Each row was made from one walk, in order. Every step used is in the known rows, and no mark comes twice. Write each row's walk.
In the rows, zero is written as 128.
Known rows:
tonok, zolos, luvan, mesan: [ 95 123 111 144 138 128 126 178 126 110 132  82 143 119  63 129 155 100
 119 124 102 139  89 145  73 132 107 106 133 147 153 133 132 111 136 115
 128 116 150 161 156  75 123  94 153 136  94 116 102 149 107 155 143 128
 125 134 141 139 121 130 163 116 101 135 174 105  78 106 114 185  87 155
  95 149 176 135 122 138 135 105 140 132 121 127  99]
zolos, mesan, lopu, selepo: [132  81 116 136 103 118  87 184 136  85 124  87 104 109  88 137 195  91
 126  85 117 136 141 103 131  88 150 156 161 120 130 180 100 147  57 115
 129 134  92 183  83 157 151 141 105 118 108  86 184 168  88 161 151  83
 153  96 148 151 167 105  65 137 139 181 153  83  96 154 119 162 124 103
 134 130 172 114 157 204 109 125 130 113 107 139 140]
tonok, zolos, mesan, lopu, selepo, luvan: [119 105 132 136 124 110  90 214 138  57 148  74 136 110  84  71 195  97
 114 113 119 154  87 124 126  71 131 115 169 120 158 114 141 132  94 139
 131  95 101 156 116 131  91 140 144 131 112 127 145 178  61 146 157 103
 104 106 205 128 142 105 107 132 113 195 142 141  90  97 130 172  74 115
  89 164 161 122 168 193  80 116 110 122  46 117 112]
mesan, zolos, lopu, selepo: [170  91 117 107 127  86 123 156 122  99 138  83 123 153 159 149 123 125
  85 101  70 105 171  79  61 100  83 100 120 125 121 134 178  94 136 103
  82 107  91 153 148 135  99 147 186 114 119 102 129 115  59 143 194 101
 131  90 143 130 138 126  55 144 147 119 169 123 100 162  86 128 125  90
 160 148 154 131 158 152 155 134 119 115 148 120 181]
selepo, luvan, tonok, zolos, lopu: [112 107 161  76 138  87 159 170 135  96 148  66  91 123  99  90 108 105
  76 155 142 161  92 143  91 114  85  75 144 125 110  81 135 129 133 144
 130 103 139 116 153  21  93 130 154 136 115 161  66 100 113 154 147 122
  86 140 160 118 101 145 160 123 130  84 124 136  70  73 137 111  65 146
 112 137  99 132 159 135 131 120 128 110 134  90  87]
luvan, selepo, mesan, lopu: [154  75 125 124 104 125 120 164 107  96 122  77 116 113  46 120 221  86
 117  52  95 118 141  58 107  55 130 132 122 114 107 142  84 136 109 100
 160 105 108 137 134 157 151 189 107  70  74  74 160 195  83 134 126 134
 104  88 136 142 159 160 148 141 148 160 129 107 133 163 116 117 106 124
 116 133 183  91 116 145  87 140  92 119 121 172 128]
zolos, mesan: [124 102 124 153 128 143 129 164 137 101 122 118 132  92  78 159 191  67
 130 121 118 132 117 138 116 111 143 154 113 133  79 173  95 158  91 128
 147 146 131 167 103 109 142 106  79 130  92  53 156 168 136 170 150 106
 130 116 128 162 134 103  87 123 129 152 144 121  91 129 128 135 123 136
 104 125 153 102 130 154 138 123 129 108 141 160 131]
selepo, luvan: [117 137 156 130 142 105 173 173 144  76 160  88 129 128  99 111 168  63
  76 156  86 146 116 102 138 101 111 124 106 101  87 109  91 139 123 147
 155 133 132 130 141  34 100 114 110 119 100 107 104 114 122 133 160 103
  83 134 163 138 100 127 139 138 155 114 119 125  75  69 140 117 109 167
  96 147 133 122  96 114 120 113 107 101 127 183  97]
lopu, selepo, zolos, luvan, mesan: [111 108  90 117 128  85 132 161 144 140 114  64 132 138 143 157 111 140
 131 140 113 148 147 111 104 106 114 115 160 108 179 135 144 149 131  77
 149 124 165 188 168  82 105 100 120 128 106 111 139 140 102 133 148 117
 108 111 171 177 136 149 131 128 150 109 169 127 106 115 112 209 165 137
 143 184 175 134  90 124 152 157 117 109 109 123 153]
lopu, selepo, luvan, tonok: [ 95 102 112 116 100  94 163 173 144 103 141  56  89 129 138 134 126 114
 101 152 119 140 166  76 144 101  98 113 143  47 123 132  62 171 110  88
 165 130 144 180 113  62  89 155  98 131 125 126 136 106 127 126 126  86
 115 120 153 152 123 156 141 156 164  97 110 138 146  78 129 139 123 124
 148 187 152 139  84 116 111 120 127 111 121 105  93]
mesan, selepo, tonok, zolos, luvan: [136 110 132 120 115 145 164 184 108 102 148  92  85 145  91  95 190  87
 132  97  83 143 173 118 118  84  97 107 134 110 141 107 164 114 142 137
 126 122 117 150  97  87  57 169  97  94 133  77 142 117 148 140 121 131
 127  88 157  98 127 107 164 145 121 112 141 155 150 158 118 182 107 116
 155 133 119 130 136  65  89 117  82 123 116 110 121]
luvan, tonok: [126  84 124 133  90 136 157 148 116 124 132  94 101 131  88 178 139 111
 108 144 114 106 153 119  86 146 102 139 131 105  85 148  57 169 113 106
 153 146 143 196 108  67 149 174  90 129  95 100 121  94 160 162 116 107
 141 138  99 141 117 164 125 137 148 108 123 107 134 114 128 116 108 137
 149 125 139 118 115 114 140 129 135 119 204 104 108]
selepo, mesan: [138 107 130 157 122 122 159 170 132 108 131  76 160  88  86 158 185  79
 121 106 131 142 121  90 134 111 135 153  77 123 109 163  73 168 142 108
 168 119 141 157 108 118 103 138  90  97  80  51 134 155 150 150 142 101
 101 119 131 137 143 136 142 100 138 127 116  91 111 131 121  87 106 139
  80  79 117 120 105 130 120  96 124 116 146 165 125]
zolos, lopu: [149 107 156  84 141  84 153 140 116  88 112 101 101 140 118 155 119  80
  67 128  78 144 132 122  76 103  99 104  97 155  83 140 144 119 124 132
 104 150 111 127 160  97 132 117 145  85 121 107  90  90 135 155 183 113
  95 135 121 141 114 104  58 117 145  64 168  81  35 170 128  87 122 114
 138  92 131 113 168 151 189 128 101 103 178 165 147]
luvan, mesan, lopu, selepo: [120  94 103 125  78  95 104 175 117 121 112  58 118 127 122 155 154 119
 113  86 101 123 144  76  65 117 127 139 168 114 182 165  77 143  75  97
 131 143 124 207 110 157 181 172 142 118  98 115 135 145  72 156 143  78
 159 108 131 166 144 135  71 142 140 153 156  67 115 148 103 137 110 119
 142 134 212 138 120 186  92 117 113 125 135 116 117]
luvan, tonok, zolos, lopu: [132  82 144  94 116 109 133 147 109 113 122  83  91 138  93 141 105 121
  85 125 121 128 111 144  47 128  75  81 146 150 116 117 135 127 123 132
 114 115 130 154 139  77 117 168 154 115 114 157  87 109 137 164 140 148
 107 145 117 117 112 157 111 127 119  82 147 113  86 137 127 108  70 111
 143 112 118 131 174 131 166 135 121 128 189  70 110]
tonok, zolos, lopu, selepo: [135 101 134 116 128  77 109 162 100  78 109  88 123 141 153 155 121 112
  89 115  74 142 133 116  58  89  77  74 108 164 134 123 191 112 138 120
  88 120 113 153 180 138  71 148 178  88 146 155 106 110 102 139 174 134
 100 117 161 135 130 115  24 142 137  86 177 117  75 164 134 123  85  71
 145 126 158 137 161 145 182 133  85 123 134 102 130]
mesan, lopu, selepo, luvan, tonok, zolos: [124  89 135 114  93 100 114 198 140  76 157  56  98 144  95  92 167 121
  83 124 103 133 127  81 112  89  98 107 194  83 156  85  96 143  85 124
 137 101  99 167 112  95 102 186 154 122 115 165 130 119  78 123 153  97
 122 109 167 114 135 154 127 148 139 156 133 124 108  92 125 159  69 110
 142 174 151 146 141 167  81 122 104 125  91  86  82]
lopu, selepo, mesan, zolos, luvan, tonok: [113  82  82 150 102 119 164 165 154 143 136  51 126  90  83 122 147 128
 153 101 134 119 175  49 142 120 118 126 160  53 139 175  74 164 142  55
 162  77 131 174  98 123  92 144 118 148  80  78 166 157 101 131 129 105
 149  93 137 135 164 164 181 135 130 157 123 135 183  90  76 164 120 110
 129 156 120 147  93 146  99  96 165 131 120  90 153]
luvan, selepo, tonok: [137 103 111 110  88 131 173 140  93  99 107 100  65 143  99 149 171  93
 113 100  58 126 200 106 121  68  96 126 105  99 105 108  96 133 145  99
 152 143 125 143 108  95 110 200  91  85 108  33 151 135 164 133 109 162
 131  82 133 136 134 145 161 156 171 116 129 164 172 136 127 130 156 136
 162 170 131  69 107  58 119 135  88 107 189 147 127]
luvan, mesan, selepo, tonok, zolos, lopu: [140 115 107  65 103 102 135 155  92 152  87  74  85 129 141 115 127 115
 145  64 116 165 141 144  33  83  88  69 141 154 192 118 169 118 145 122
 107 117 124 160 111 119 108 187 124  93 118  88 118 124 116 189 121 116
 133  94 155 130 126  92 134 118 130  87 131 125 139 191  97 119  87 136
 149 109 133 129 165 106 105 106  96 105 156  76 124]

Write each row's walk:
[135  76 137  95 124 113 150 157 148 136 141  82 100 154  80 129 117 135
 102 172 130 128 141 141 116 131 115 119 167 124 128 102 125 144 135 123
 157 120 167 152 160  18 124 100 116 145  82 128 100 116 152 146 135 137
 109 134 135 138 113 168 187 114 141 101 149 132  88  97 127 202 143 153
 150 155 123 130 120  97 180 161 123 109 147 114 165]
selepo, zolos, luvan, tonok
[145 104 119 153 133 138 160 172 144 117 168  84 159  90  54 100 196  83
 124  98 112 122 125  82 140 129 133 144 126 105 112 154 121 128 159  98
 150  80 119 129 117 106 110 110 126 140  65  44 143 178  90 144 149 109
 113 105 142 115 152 135 203 101 121 180 134 119 111 101  86 156 115 142
  83 124 108 124 109 135 109  86 147 125 114 170 177]
selepo, mesan, zolos, luvan
[134  98 122 124 122  73 118 167 112  90 114  61 142 110 137 135 126 110
 111  96 103 174 116  96  73  73  97  79  96 152 158 147 172 133 151  97
 108  77 112 146 153 155  60 154 160  77 124 121 114 141 103 142 167 119
  84 104 180 143 140 122  72 120 122 102 152 120  86 156 129 105  83  84
 115 102 134 126 151 162 155 108  98 131 120  99 120]
tonok, zolos, lopu, selepo, mesan
[110 116 115 150 103 142 132 168 119  95 115 114 114  99  84 130 176  73
 156 132 104 173 139 189 125  98 112 138 117 148 157 123 135 145 141 144
 135 115 128 161  57  96  68 181 103 129 103  54 135 151 179 176 123 136
 131 105 173 106 136  97 155 108 131 156 128 166 127  94 139 123 111 136
 106 128  81 100 157 106 109  81 120 125 146 106 133]
selepo, tonok, zolos, mesan
[142 100 129  89 126  64 126 151 117  90  96  76  80 138 165 174 110 102
  79 123  73 151 152  92  81  91  93  93 111 131 117 162 150 127 118 105
  96 143 106 153 164 135 102 134 149  83 144 123 130 100 113 144 180 109
 100 111 144 163 135 117  11 143 160  62 172  91  73 175 128 100 132  84
 163 118 166 130 144 154 184 130 101 114 157 130 138]
zolos, lopu, selepo
[ 88 118  97  94  85 105 151 168 134 118 110  52  58 108  75 108 165  98
 132 102  98 164 150 114 130 116 125 132 192  86 198 168  73 137  98 105
 134 133 109 161  71 108 152 144 143 138 106  96 132 130 128 155 117 102
 155  98 163 142 151 112 161 118 149 143 163  88 122 114 103 180 157 148
 154 169 142 133 123 174 101  85 136 127 122 113 139]
zolos, luvan, mesan, lopu, selepo, tonok
[118 119 143  75 141  49 145 158 133  76 124  66  73 131 169 120 115  96
  63 138  99 173 140  85 123  70 104  84 120 109 113 129 139 134 117 117
 115 126 111 109 176  85  80 110 156  93 150 140 109 100  99 133 183 102
  73 113 183 154 129 102  62 143 172  56 153 122  65 126 133 112 126 103
 140 147 142 127 132 164 166 132  99 103 116 140 121]
zolos, lopu, selepo, luvan
[114 117  92 142 118  84 150 175 144 116 143  52 145 119 160 108 136 123
 116 118 103 133 148  65 112 104 110 114 162  69 176 118 106 138 121  80
 148 109 136 191 120  98  94 135 146 148 100  82 136 139  43 136 163  88
 130 108 172 164 127 136 146 149 158 145 131 146 142  57  87 140 112 150
 113 204 177 138  82 139  90 113 130 112  91 119 108]
lopu, selepo, luvan, mesan, zolos
[127 108 125 172 132 149  97 183 121  84 135 120 163  92  76 141 180  81
 134 125 113 138  95 148  96 111 119 135 118 158 116 133 152 137 114 137
 132 114 141 174 113 115  90 128 119 123 102  71 139 169 117 165 152 130
 122 124 149 137 121 118 107 116 107 166 142 131  86 118 134 155  85 120
  84 120 161 121 154 140 134 118 125 122 124 124 107]
tonok, zolos, mesan
[ 93 127 111 128 132 118 148 157 135 129 124  70 114 109  73 144 156  81
 119 127 107 144 111 126 107 141 129 136 150 117 128 172  79 144 120  97
 142 149 152 167 140  69 167  78 113 157  91  87 111 138 133 161 139 108
 133 137 112 161 126 124 162 113 118 118 163  83  88 120 104 165 127 166
 115 140 176 126  97 139 137 106 152 115 133 161 123]
zolos, luvan, mesan
[178  90 134 117 130  98 148 152 129 120 142  76 163  94  95 117 150  95
 113  96 108 125 130  94  82 101 126 118  98 148 113 154 153 116 154 112
 121  79 105 118 131 141 115 129 160 108  75  59 116 162  81 162 170 105
 105 101 140 125 135 120 119  99 145 143 136 107  79 157  94  83  97 117
  94  85  91 115 156 156 132  90 128 112 137 162 182]
selepo, mesan, zolos, lopu
[151  87 143 138 101 120 139 176 132  92 144  80 129  96  54 119 205  82
 106  85 116 140 101  78 113  97 143 157 119 135 130 157  77 144 111 129
 146 115 106 138  95 151 142 170 107  92  68  94 135 167 112 144 144  87
 107 114 147 121 153 129 133 103 139 171 122  68  88 162 123  99  94 135
  94  86 116 122 128 183 100  87 109 117 129 171 136]
selepo, mesan, lopu
[109 119  93 146  80 102 166 159 123  98 119  87  86 138 159 178 142 104
 129 135  57 155 208  84 134  83  95 138 126  89 151 139  91 165 131  99
 139 152 126 185  74 108  67 199  93 110 135  69 152  99 177 127 136 111
 150  98 157 139 148 128  89 148 172 119 139 140 155 116 138 106 161 105
 162 148 123 118  95  93 129  95  98 122 165 110 129]
lopu, selepo, tonok
[127  71 128 125  87 149  94 174 124 109 124  95 115 103  38 119 177 114
 125 108 149 121 113 156  88 127 118 127 185 138 128 127  92 148  74 137
 138 106 123 182  89 110 153 167 124 144  84 117 125 153 112 177 113 120
 151 122 128 115 139 146 145 116 103 177 131 118 100 117 123 166  68 122
 121 130 136 126 175 178 101 128 152 123 149  69 112]
luvan, tonok, zolos, mesan, lopu
[174  85 163  52 150  63 125 147 122 106 117 100 120 161 142 147  86 116
  75 153 102 146 121 150  62  92 100 101 111 196 126  99 210 113 139 138
 104 127 132 124 185  72 100 115 157  90 101 130  83  99 121 149 195 144
  66 122 159 145 102 126  64 100 163  67 171 112  32 162 144 125 126 122
 138 103 126 108 166 119 207 176  73  90 159 151 181]
selepo, zolos, lopu
[148  80 130 138  85 104 114 183 119  73 143  83  99 151 111 158 172 104
  76 100  72 114 167  59  92  91 113 141 143 112 142 137 101 134  74 121
 118 141  83 181 110 158 123 173 133  97 123 113 153 121  83 133 163  90
 144 107 128 142 156 137  51 159 154 151 163  74  95 167 122 136 117  94
 157 131 200 130 130 166 119 141  88 123 129 139 140]
mesan, lopu, selepo
[122  88 126 151 103 139 137 164 111 109 139  94 117 134  89 156 144 115
 107 138 126 107 127 134  65 145  80 119 134 128 117 104  92 144 123 116
 136 116 149 191 123  74 111 177 124 118  93 130 107 109 139 153 118 136
 130 141 106 115  97 172 129 137 116 128 127 120 122 108 130 137  70 116
 127 124 136 133 131 101 135 128 130 126 182  75 104]
luvan, tonok, zolos
[130  94 134 130  91 145 116 180 118  82 128 104  98  98  53 100 199  69
 147 115 114 162 127 172 114  94 125 148 147 153 169 113 145 127 113 169
 119 111  99 152  51 113  96 197 122 132 102  70 125 162 157 174 133 123
 143  97 174  97 140  90 147 104 133 179 135 150 108 115 134 140  97 130
 108 123  82 104 183 150 102  84 113 124 131 106 141]
selepo, tonok, zolos, mesan, lopu
[149 115 105 137 119 147 165 146 135 119 144  93 101 150  58 100 183 100
 117  96  58  97 202  98 115  92 100 118 155 102 103  96 144  97 145  95
 138 105 117 121 109  82 105 157 140 144  91  29 147 154 108 129 137 159
 154  79 135 107 143 145 200 148 148 148 154 177 166 112  95 192 155 139
 151 198 125 100 112  79  97 131 122 124 142 149 174]
mesan, zolos, luvan, selepo, tonok
[155 106 160 103 143  93 109 160 103  76 129  94 140 143 119 142 127 100
  69 125  71 142 103 138  45  97  84  76 100 196 112 111 194 108 143 149
  88 113 116 132 172 103  91 129 172  83 125 139  86 115 111 159 175 133
  91 135 140 123 116 111  60 125 124  88 175 113  45 158 133 103  79  99
 118  99 136 129 175 139 182 129  99 120 158 126 111]
tonok, zolos, lopu
[167  73 135 117  93  80  97 179 128  89 147  83 117 175 122 139 145 133
  88 128  82 119 161  71  84  74 112 139 155 131 164 107 161 136  96 123
 126 131 107 177 135 136 105 175 150  89 110 141 137 119  76 125 169 108
 124 110 163 138 138 153  61 138 162 151 166 113  84 162 135 155 122 102
 162 139 180 131 137 152 136 173  76 115 118 127 157]
mesan, lopu, selepo, zolos
[142  94 165  61 137 101 155 173 110 107 144  60  72 145 124  80 134 117
  89 101 139 147 136 106  75  81  88  49 152 106 111  81 145 129 126 143
 116 101 125 121 143  62  81 146 128 104 130 138 110  99  77 151 146 109
  87 117 149 111 103 130 148 155 122  68 106 142 114 156 115 151  64 116
 151 132 152 140 162 104  91 156  93 102 103  87  81]
mesan, selepo, luvan, tonok, zolos, lopu
[161  73 115  97 130 127 105 151 123 120  92 104 117 135  98 147 157 114
 140 107 106 122 148 142  91  52 129 122 117 139  97 105 151 140 129  98
 157 121 159 157 174  93 122 131  89 104  73  54 168 190  93 138 138 165
  92  89 155 162 127 157 140 134 147 127 138 176 124 144 122 191 148 134
 127 180 186  74 124  94 151 204  88  92 131 149 158]
luvan, selepo, zolos, mesan
[109 110 110 128 113 105  95 188 116  96 132  67 133 113  76 112 164 117
 113  96  96 141 110 107  76 111 115 112 180 126 190 128 133 112 107 107
 122 103 127 177 143 122 128 131 173 132 111 145 125 155  67 138 141 109
 138 115 160 138 152 128 134 134 108 160 183  93 101 136 101 208  90 121
 127 173 197 154 135 183 108 115 130 139  86 102 111]
tonok, zolos, luvan, mesan, lopu, selepo
[102 125 117 136 124  90 162 177 146  73 144  68 114 130 150 130 146  94
  97 146  91 149 154  65 152  84 106 125 113  64 116 127  96 149 119 100
 147 137 136 154 137  73  67 133 114 116 127 102 140 114 102 118 163  94
 101 114 174 155 124 141 103 168 157  96 134 131 116  79 130 123 126 130
 125 174 173 128  85 123 119 126 103 112  99 142  98]
lopu, selepo, luvan
[199  83 163  66 141  84 127 159 108 124 128  90 109 176 158 138 114 130
  95 107 116 127 158 114  55  61 101  82 117 163 116  97 215 110 139 143
 100 132 135 130 180  99  84 137 123  57 124 122 131 102  76 149 173 116
  88 107 155 133 108 117  76 137 144  60 155 120  68 227 124 144 114 108
 172 100 158 122 168  95 154 201  47  89 136 139 172]
mesan, selepo, zolos, lopu
[143 111 126 127  92 142 173 158  94 113 133  97  74 151 130 140 176  89
 128 101  88 137 206 105 105  76  97 131 107 104 129 128 123 135 130 134
 129 153 120 162  77 110  81 205  71  83 122  46 153 105 166 147 122  95
 141  87 132 113 130 111 126 154 155 108 116 143 161 182 123 121 131 123
 171 118 126 118 122  56  80 129  76 107 155 134 129]
mesan, selepo, tonok
[111  98 131  48 116  54 159 156 137 100 112  58  42 135 152 119  88 114
  76 138 108 160 152  98 109  87  94  75 154  78 118 137 111 148 113 107
 124 125 115 125 148  70 100 126 144 122 138 152 106  90 118 141 155 101
  84 121 160 160 122 128  92 140 152  55 131 125  94 116 125 116 116 112
 162 159 123 137 149 157 153 119 117 114 131 101 112]
zolos, lopu, selepo, luvan, tonok
[131 116 148  93 105  98 167 145 104  83 113  88  79 123 119 126 126  85
  98 139  83 173 141 173  77  88  77  94 115 175 149  98 198 117 158 153
 100 119 118 117 108  80  63 174 159  94 132 113  85  97 174 164 144 150
 102 112 173  89 123  95 111 112 152  98 150 140  84 138 146  94  98 120
 133 110  60 118 181 105 164  93  93 117 176  99 131]
selepo, tonok, zolos, lopu
